What can hang from each mark:
W: F M V
J: F
F: J K Q W X
Q: F M
M: Q
K: F
X: F V
V: W X

Each row was made from one small tree. Brackets hold a mark, then the marks that hang from it, in alphabetical order. Every link used is in the known rows. Write each row's tree.
Known rows:
(V (W M)): [-25, 0, -7, 1, 21, 11, -1, -18, -11, -22, 0, -4, 14, -7, 8, 13, 3, -22, 16, 19, -5, -14, 6, -12, -24, -10, 13, -7]
(X V): [29, 17, -4, -14, -6, -2, -7, 9, -16, -15, 4, 2, -2, 6, -12, -4, 9, -8, -5, -2, 2, 7, -5, 4, -17, 16, 14, 5]
(M (Q (F K))): [-35, -22, -18, 14, -20, -2, 25, 23, -7, 14, -11, -8, -6, -26, -6, 12, 11, 3, 2, 21, -42, 11, 5, 26, -44, -19, 21, 18]
(M Q): [-11, -18, -17, 2, -4, -4, 1, 35, -2, 18, -5, -5, -4, -17, -8, -5, 0, 2, 0, 7, -15, 9, -3, 24, -16, 0, 3, 9]
(X (V W)): [12, 27, -10, -5, 4, 2, -1, -16, -27, -16, 6, -5, 10, 2, -6, 6, 16, -12, -1, 7, 6, -1, 0, 1, -40, -6, 19, 19]
(W (M Q) (V X)): [-23, -23, -42, -27, 34, 10, -2, 18, -6, -3, -5, 2, -22, -21, -14, -7, 3, -24, 29, 11, -30, 13, -2, 19, -11, -2, 18, 11]
(J (F Q)): [13, -4, -5, -4, -4, 2, -11, 5, 34, 6, 1, -13, -22, -2, 1, -6, -2, 21, -13, -10, 11, 12, 6, 14, -17, 0, 0, -18]
(K (F J (Q M) W X)): [4, 1, -36, 26, -24, 12, -54, -23, 68, -32, 2, -9, 3, -10, 35, -39, 11, 13, 11, 27, -13, 62, 15, 10, 34, -26, -17, 11]
(M (Q (F K X))): [-20, -28, -37, 11, -22, 3, 18, 4, 19, 14, -11, -9, -9, -13, 4, 23, 17, 20, 13, 30, -38, 26, 11, 29, -47, -22, 22, 28]
(K (F J Q X)): [28, -4, -14, 18, -9, 9, -36, -30, 69, -33, 6, -10, -15, -1, 11, -19, 10, 27, 8, 8, 4, 30, 6, 20, 9, -15, -15, 3]
(X F (V (W M))): [21, 32, -20, -6, 29, 6, -15, -1, -35, -39, -3, 0, 19, 6, -6, 14, 16, -15, 3, 34, -11, -4, 4, -21, -45, 16, 47, -26]
(W (M Q) V): [-26, -21, -26, -19, 24, 8, -8, 26, -13, -10, -2, 7, -15, -37, -16, -4, -4, -30, 9, 18, -24, 13, -3, 21, 0, 2, 8, -10]
(F K Q W (X V)): [18, 31, -32, -18, -38, 15, -29, -12, 66, -24, 3, -7, -40, 7, 13, 9, 27, 25, -3, 16, -13, 40, 9, -16, -9, 0, -7, 36]
(V (W F)): [-28, 20, -11, 20, 25, 8, 16, -40, -7, -32, -4, -4, 5, -8, -2, -4, 2, -16, 7, -2, -2, -6, 13, 12, -35, -9, 27, -3]
(K (F (X (V W)))): [16, 9, -27, 5, 2, 4, -14, -64, -2, -28, -2, -5, 25, 7, 7, 9, 21, 8, 16, 15, 4, 14, 14, 19, -53, -17, 20, 15]
(F J Q W X): [26, 17, -28, 1, -17, 18, -48, -9, 85, -32, 12, -10, -26, 0, 22, -32, 19, 23, 2, 8, 0, 44, 9, -2, 39, -5, -20, 31]
(M (Q (F J K W))): [-28, -1, -27, 17, -26, 8, -12, 15, 29, -17, 1, -9, -6, -40, 5, -36, 25, -3, -1, 20, -51, 36, 11, 29, 1, -22, 14, 44]
(F J Q (W M) X): [18, 7, -29, -8, -5, 25, -56, -3, 86, -52, 10, -6, -25, -3, 23, -27, 15, 6, 14, 17, -8, 39, 9, -14, 38, 4, -11, 10]
(K (F J)): [6, 0, 5, 20, 1, 0, -23, -30, 20, -33, 5, -1, 10, -15, 1, -33, 6, -2, 3, 0, -6, 12, 4, 24, 13, -13, -3, -4]
(X (F J (W M V))): [10, 34, -27, -11, 37, 19, -53, -9, 16, -62, 7, 10, -4, -28, 3, -40, 14, -24, -2, 26, -24, 30, 9, -14, 59, 11, 18, -16]
(M (Q F)): [-11, -29, -21, 12, -6, -5, 16, 34, -21, 12, -9, -3, 14, -19, -7, -5, 5, -2, 3, 7, -28, 10, 4, 36, -37, -6, 28, 9]
(X (F Q) (V (W M))): [29, 37, -20, -5, 21, 9, -21, 18, -11, -38, -3, -8, -2, 6, -4, 16, 14, -4, -3, 31, -6, -1, 2, -29, -48, 16, 35, -30]
(Q (F (W V))): [-14, 3, -23, -7, 10, 11, -4, -24, -16, -26, 1, 11, 13, -25, 3, -25, 13, -20, -1, -1, -20, 24, 17, 11, 19, -12, 22, 19]
(W (F J) V): [-1, 28, -9, 6, 33, 12, -10, -27, 14, -61, 11, 7, -30, -28, -19, -44, 2, -29, -3, -6, -3, 22, 4, 28, 28, 2, 15, -2]
(V W (X F)): [4, 24, -34, 9, 34, 3, 6, -21, -15, 6, -10, -13, 12, 18, 8, 8, 18, 16, 19, 19, -10, -8, 10, -15, -39, -14, 34, 12]

Write each row's tree:
[-26, 17, -28, 12, 35, 9, 23, -47, -1, -25, -7, -9, -4, 9, 1, -13, 9, -10, 27, -10, -9, -5, 14, 12, -46, -13, 37, 18] => (V (W F) X)
[-20, -20, -34, 8, -13, 2, -3, 23, -8, 2, -9, -2, 23, -25, 7, -26, 12, -4, 2, 3, -38, 24, 14, 29, -16, -7, 26, 22] => (M (Q (F W)))
[-1, -5, -9, 31, -7, -2, -1, 17, -15, -18, 5, -3, 20, -11, 7, -29, 6, -19, 3, 24, -18, 33, 2, 17, 7, -19, 21, 5] => (Q (F J) M)
[-3, 3, -29, -13, 33, 24, -9, -22, 43, -61, -2, 7, -45, -10, -6, 2, -5, -14, 16, 8, -4, 25, 11, 4, 0, 13, 16, -29] => (W (F Q X) M V)
[14, 2, 3, 21, -8, 4, -28, -12, 43, -34, 6, -10, -12, -14, 2, -31, 4, 10, -3, -2, -1, 14, 1, 18, 11, -13, -15, -9] => (K (F J Q))
[-24, -36, -47, 10, 15, 11, 9, -3, -7, -10, -10, -9, 25, -12, 9, 18, 14, -7, 31, 36, -28, 12, 16, 22, -64, -19, 41, 11] => (V (W (M (Q (F X)))))
[12, -9, -23, 31, -16, 5, -33, -13, 54, -22, 3, -11, -5, -3, 20, -19, 4, 16, 12, 31, -3, 48, 5, 18, 11, -25, -14, -3] => (K (F J (Q M) X))
[-26, 27, -8, 33, -16, 8, -2, 11, 49, -40, 3, -11, -47, -20, 1, -22, 0, -9, -5, 25, -22, 37, 1, 6, 4, -14, 0, -6] => (W (F J K (Q M)))
[-16, 10, -12, -10, 34, 19, -3, -4, 18, -62, -2, 8, -40, -23, -16, -10, -11, -30, 5, -2, -10, 9, 5, 2, 3, 15, 17, -38] => (W (F Q) M V)
[26, 2, -46, 12, -1, 6, -8, 0, -4, -26, 8, -14, 13, -11, -5, -16, 35, -1, 11, 28, -16, 34, 7, 48, -58, -17, 42, 49] => (M (Q (F J (X (V W)))))
[-5, 20, -29, 7, 26, 11, -16, 9, -5, -69, 5, -6, -9, -29, -21, -35, 14, -42, 9, 14, -24, 16, 2, 38, -47, 12, 47, -1] => (X (V (W (F J) (M Q))))
[9, 47, -17, 13, -17, 13, -41, 8, 65, -33, 4, -12, -35, -14, 14, -23, 22, 25, -18, 28, -26, 30, 7, -25, 32, -4, -6, 7] => (X (F J K Q W))
[-1, 11, -25, -21, 6, 15, -31, -18, 37, -13, 4, -3, -26, -26, 3, -31, 5, 4, -15, -10, 3, 35, 17, 14, 22, -8, -3, 2] => (J (F Q (W V)))
[10, -2, -27, -4, 13, 11, -20, -60, -1, -45, -4, -1, 28, 5, 7, 13, 17, -11, 29, 24, -4, 10, 14, 7, -55, -8, 29, -6] => (K (F (X (V (W M)))))
[-37, 14, -27, 11, 11, 25, 6, -44, 60, -52, -7, -12, -39, -4, 10, 31, 8, 0, 23, 29, -16, 8, 17, -13, -48, -14, 17, -8] => (V (W (F K Q X) M))
[-15, 18, -31, -19, 39, 13, -1, -18, 1, -21, -9, 4, -30, -5, -6, 16, 13, -7, 20, 35, -36, 6, 5, -26, -5, -3, 30, -11] => (W M (V (X (F K))))
[-40, 14, -32, -7, -16, 13, -21, -12, 37, 2, 0, -7, -36, -35, 14, -15, 5, -3, -14, 25, -17, 54, 16, 3, 19, -30, -9, 5] => (J (F K (Q M) (W V)))
[1, -6, -46, 1, -20, 10, -35, -7, 60, 7, -4, -12, -8, 4, 33, -18, 5, 23, 2, 19, -1, 61, 20, 8, 6, -13, 0, 5] => (J (F (Q M) W X))
[-32, 6, -36, -1, -1, 9, -25, 27, 19, -12, -16, -2, -9, -27, 8, 1, 13, 1, 2, 42, -56, 21, 11, -14, -6, 7, 21, -11] => (X (F K (W (M Q))))
[25, 41, -23, 3, -21, 15, -22, -25, 61, -36, 17, -21, -43, 1, 3, 11, 35, 18, 0, 32, 2, 29, 1, -2, -30, -23, -6, 45] => (F J K Q (X (V W)))
[-43, 20, -28, -2, -21, 14, -15, 1, 28, -6, 1, -2, -34, -32, 14, -5, 5, -11, -6, 34, -24, 45, 7, -14, 32, -30, -21, 20] => (F K (Q M) (W V))
[-43, -11, -54, -24, 1, 22, -25, -13, 44, -18, -4, 4, -30, -38, 9, 6, 16, -10, 18, 40, -42, 43, 13, 6, 12, -13, 1, 26] => (F K (W (M Q) V) X)
[18, 44, -26, -3, 26, 13, -45, -15, 15, -41, 9, 7, -6, -25, 2, -44, 19, -7, -14, 19, -14, 36, 9, -4, 59, 1, 11, 5] => (X (F J (W V)))
[-24, -15, -28, 23, -23, 3, 20, -12, 5, 5, -8, -4, 4, 3, 20, 26, 11, 6, 17, 45, -28, 36, 12, 0, -27, -31, 21, 15] => (Q (F K X) M)
[-36, 9, -11, 12, 37, 15, 9, -33, -7, -52, -6, 0, 7, -11, -1, -1, -3, -33, 17, 7, -11, -10, 14, 1, -35, 1, 37, -24] => (V (W F M))
[10, 16, -19, 21, -2, -3, -11, 44, -2, 7, -10, -7, -5, 6, 10, 7, -5, 13, -11, 38, -9, 24, -1, -20, -3, 1, 10, -34] => (X (F (Q M)))
